What can hang from each mark:
duzok: lobu safet
zalo: fuvu rukaz
lobu: duzok rukaz zalo
gimema: fuvu rukaz
safet: duzok
rukaz: lobu
fuvu: gimema safet zalo

Every row comes from one small tree of marks. The marks that hang from a mark follow it in brackets, in alphabetical order. Every link used is in the known rows. Which tree was each row made from?
Known rows:
gimema(fuvu rukaz(lobu(duzok))): [ 0.08 -0.03 -0.25  0.32  0.12  0.06  0.20 -0.14  0.15 -0.08  0.09 -0.04
  0.04 -0.09 -0.04  0.12 -0.02  0.12  0.01 -0.01]
fuvu(gimema safet(duzok) zalo): [-0.09  0.13  0.14 -0.74  0.03 -0.07  0.05  0.24  0.37  0.05  0.03 -0.15
  0.04  0.14 -0.11  0.05  0.01 -0.06  0.15  0.03]
lobu(duzok(safet) rukaz zalo): [ 0.09  0.12  0.04  0.49  0.04  0.06 -0.09  0.01 -0.09  0.07  0.11  0.08
 -0.06  0.11 -0.03  0.00 -0.04  0.07  0.08 -0.17]
duzok(lobu(zalo(fuvu rukaz)) safet): [ 0.02 -0.13  0.02  0.03 -0.12  0.04 -0.02 -0.03 -0.30  0.01  0.00  0.24
  0.02  0.10 -0.06 -0.06 -0.01 -0.21 -0.27 -0.07]
rukaz(lobu(duzok(safet) zalo(fuvu(gimema)))): [ 0.01  0.00  0.01  0.30 -0.05  0.02  0.02 -0.07 -0.04  0.09  0.08 -0.07
  0.07 -0.04 -0.22 -0.20  0.13 -0.10  0.01  0.05]
gimema(rukaz): [ 0.10 -0.01 -0.10 -0.06  0.05  0.00  0.04 -0.02  0.07 -0.01  0.07  0.14
 -0.06 -0.02  0.17  0.21 -0.07  0.14  0.11 -0.03]
duzok(lobu(rukaz)): [ 0.06 -0.02  0.05  0.11  0.04  0.08 -0.08 -0.04 -0.06 -0.08 -0.10  0.14
 -0.19 -0.02  0.34  0.05 -0.16 -0.01 -0.05 -0.09]
duzok(lobu(rukaz zalo(fuvu)) safet): [ 0.08 -0.09  0.11  0.20 -0.06  0.08 -0.03  0.02 -0.33  0.07 -0.01  0.16
 -0.06  0.02  0.02 -0.16 -0.10 -0.05 -0.15 -0.14]
fuvu(safet): [ 0.00  0.12 -0.01 -0.28  0.03 -0.16 -0.04  0.07  0.06  0.08 -0.06  0.03
 -0.03  0.03  0.05  0.14 -0.15  0.04  0.12 -0.02]
rukaz(lobu(duzok)): [ 0.03  0.13 -0.11  0.32  0.04 -0.03 -0.04 -0.17  0.06 -0.03  0.02 -0.06
 -0.04 -0.12  0.11  0.06  0.02  0.10  0.11  0.01]
rukaz(lobu): [ 0.03  0.08 -0.12  0.13 -0.03 -0.07 -0.03 -0.10 -0.05 -0.05 -0.03 -0.01
 -0.05 -0.10  0.18  0.04 -0.03  0.19  0.06  0.00]
safet(duzok(lobu(rukaz zalo))): [ 0.07 -0.06  0.07  0.15 -0.02  0.20 -0.07  0.07 -0.21  0.02  0.06 -0.02
 -0.17  0.07  0.19  0.02 -0.06  0.02 -0.05 -0.13]
fuvu(safet zalo): [-0.03  0.19  0.09 -0.44  0.04 -0.21  0.01  0.20  0.21  0.00 -0.01 -0.04
 -0.01  0.01 -0.02  0.11 -0.10  0.05  0.10 -0.03]
zalo(fuvu): [ 0.02 -0.07 -0.04 -0.08  0.00 -0.16 -0.01 -0.06 -0.04  0.09 -0.03 -0.06
 -0.07  0.01  0.05  0.04 -0.12  0.08  0.12  0.06]
lobu(rukaz): [ 0.06  0.00  0.00  0.16  0.06 -0.04 -0.09 -0.01 -0.02 -0.03 -0.06  0.02
 -0.15  0.05  0.22  0.07 -0.15  0.17  0.10 -0.07]
rukaz(lobu(duzok zalo)): [ 0.05  0.11 -0.09  0.53 -0.02  0.00 -0.05 -0.06 -0.09 -0.02  0.11 -0.12
 -0.07 -0.13  0.03  0.06  0.07  0.07  0.08 -0.01]
duzok(lobu(rukaz) safet): [ 0.09  0.05  0.05  0.04  0.00  0.09 -0.04 -0.05 -0.06 -0.02 -0.07  0.28
 -0.08  0.05  0.21 -0.05 -0.15  0.02 -0.09 -0.20]
safet(duzok(lobu(rukaz zalo(fuvu(gimema))))): [ 0.02 -0.24  0.15 -0.02 -0.03  0.19 -0.02  0.09 -0.14  0.06 -0.01 -0.11
 -0.14  0.08  0.05 -0.12 -0.01 -0.17 -0.06  0.02]
zalo(fuvu(gimema safet) rukaz(lobu)): [-0.15 -0.15  0.02 -0.26 -0.04 -0.09 -0.04 -0.02 -0.03 -0.07 -0.24  0.01
  0.14 -0.02 -0.08 -0.15  0.08 -0.16 -0.13  0.19]
lobu(zalo): [ 0.09  0.04 -0.06  0.17 -0.02 -0.09 -0.05  0.09 -0.12  0.03  0.10 -0.02
 -0.16  0.02  0.09  0.17 -0.11  0.07  0.11 -0.03]

Which tree is each row?
[-0.08  0.11  0.00  0.19  0.01 -0.04 -0.03 -0.08  0.16 -0.21  0.01 -0.04
  0.04 -0.05  0.04  0.02  0.15  0.02 -0.06  0.03]  fuvu(zalo(rukaz(lobu(duzok))))
[-0.05  0.05  0.02  0.26 -0.03 -0.07 -0.04  0.01 -0.18  0.10  0.00 -0.18
  0.08 -0.17 -0.19 -0.09  0.07 -0.01  0.04  0.06]  rukaz(lobu(duzok zalo(fuvu(safet))))
[-0.07 -0.02 -0.07  0.24 -0.06 -0.01 -0.03 -0.26 -0.08  0.01 -0.06  0.09
  0.18  0.02 -0.13 -0.18  0.12  0.02 -0.13  0.03]  zalo(fuvu rukaz(lobu(duzok(safet))))
[-0.02  0.12 -0.10  0.27 -0.05  0.03 -0.05 -0.22  0.01 -0.06 -0.02  0.19
  0.14  0.04 -0.02 -0.05  0.11  0.04 -0.09 -0.05]  zalo(rukaz(lobu(duzok(safet))))
[-0.08  0.07  0.08 -0.57  0.02  0.08  0.13  0.17  0.30 -0.05  0.05 -0.09
  0.14 -0.06 -0.10 -0.04  0.15  0.05  0.03  0.05]  fuvu(gimema(rukaz(lobu)) safet(duzok) zalo)
[ 0.05 -0.06 -0.09 -0.02  0.01  0.09  0.06 -0.06  0.13 -0.12  0.00  0.08
 -0.01 -0.11  0.15  0.05  0.06  0.04  0.05  0.08]  fuvu(gimema(rukaz(lobu)))
[-0.07 -0.01  0.03 -0.50 -0.01 -0.10  0.00  0.04 -0.03  0.23 -0.05 -0.15
  0.07  0.09 -0.12 -0.01 -0.07  0.08  0.14  0.05]  zalo(fuvu(safet(duzok)))
[-0.13  0.02 -0.04 -0.61  0.04 -0.13  0.14  0.17  0.23 -0.02 -0.02 -0.13
  0.14  0.25 -0.24  0.08 -0.07 -0.01 -0.08 -0.03]  gimema(fuvu(safet(duzok) zalo(rukaz)))
[ 0.02 -0.04 -0.04  0.08  0.02  0.13  0.11 -0.16  0.13  0.04  0.05  0.11
  0.16 -0.09 -0.14 -0.14  0.15 -0.02  0.01  0.06]  zalo(fuvu(gimema(rukaz(lobu(duzok(safet))))))
[ 0.01 -0.03  0.00  0.24  0.02  0.06  0.03  0.02 -0.16  0.06  0.06 -0.07
  0.11 -0.22 -0.21 -0.03  0.13  0.02  0.01  0.06]  gimema(rukaz(lobu(duzok zalo(fuvu(safet)))))
[ 0.07  0.01 -0.01 -0.05 -0.07  0.10 -0.01  0.05 -0.15  0.07  0.13 -0.02
 -0.14  0.06  0.13  0.13 -0.05 -0.04 -0.01 -0.09]  safet(duzok(lobu(zalo)))
[-0.13  0.08 -0.06 -0.06  0.07 -0.12  0.11  0.04  0.25 -0.17 -0.05 -0.11
  0.16  0.01 -0.22  0.00  0.04 -0.06 -0.15  0.01]  gimema(fuvu(safet zalo(rukaz(lobu(duzok)))))
[-0.05 -0.13  0.01 -0.28  0.01  0.01  0.07  0.03  0.06  0.00 -0.10  0.02
  0.13 -0.15 -0.08 -0.10  0.07 -0.05  0.00  0.16]  zalo(fuvu(gimema(rukaz(lobu)) safet))
[ 0.04 -0.18  0.10  0.11 -0.04  0.14 -0.05  0.04 -0.31  0.10  0.02 -0.09
 -0.13  0.03  0.07 -0.08 -0.05 -0.01 -0.06 -0.06]  safet(duzok(lobu(rukaz zalo(fuvu))))
[-0.04 -0.18  0.05  0.23 -0.01  0.01 -0.06  0.00 -0.01 -0.01  0.02 -0.07
 -0.05  0.13 -0.10  0.03  0.11 -0.28 -0.01  0.15]  lobu(duzok zalo(fuvu(gimema) rukaz))
[-0.13  0.05  0.15 -0.55  0.02 -0.13 -0.02  0.20  0.30 -0.14 -0.10  0.05
  0.04  0.14 -0.04  0.06  0.03 -0.22 -0.05  0.07]  fuvu(gimema safet zalo(rukaz))
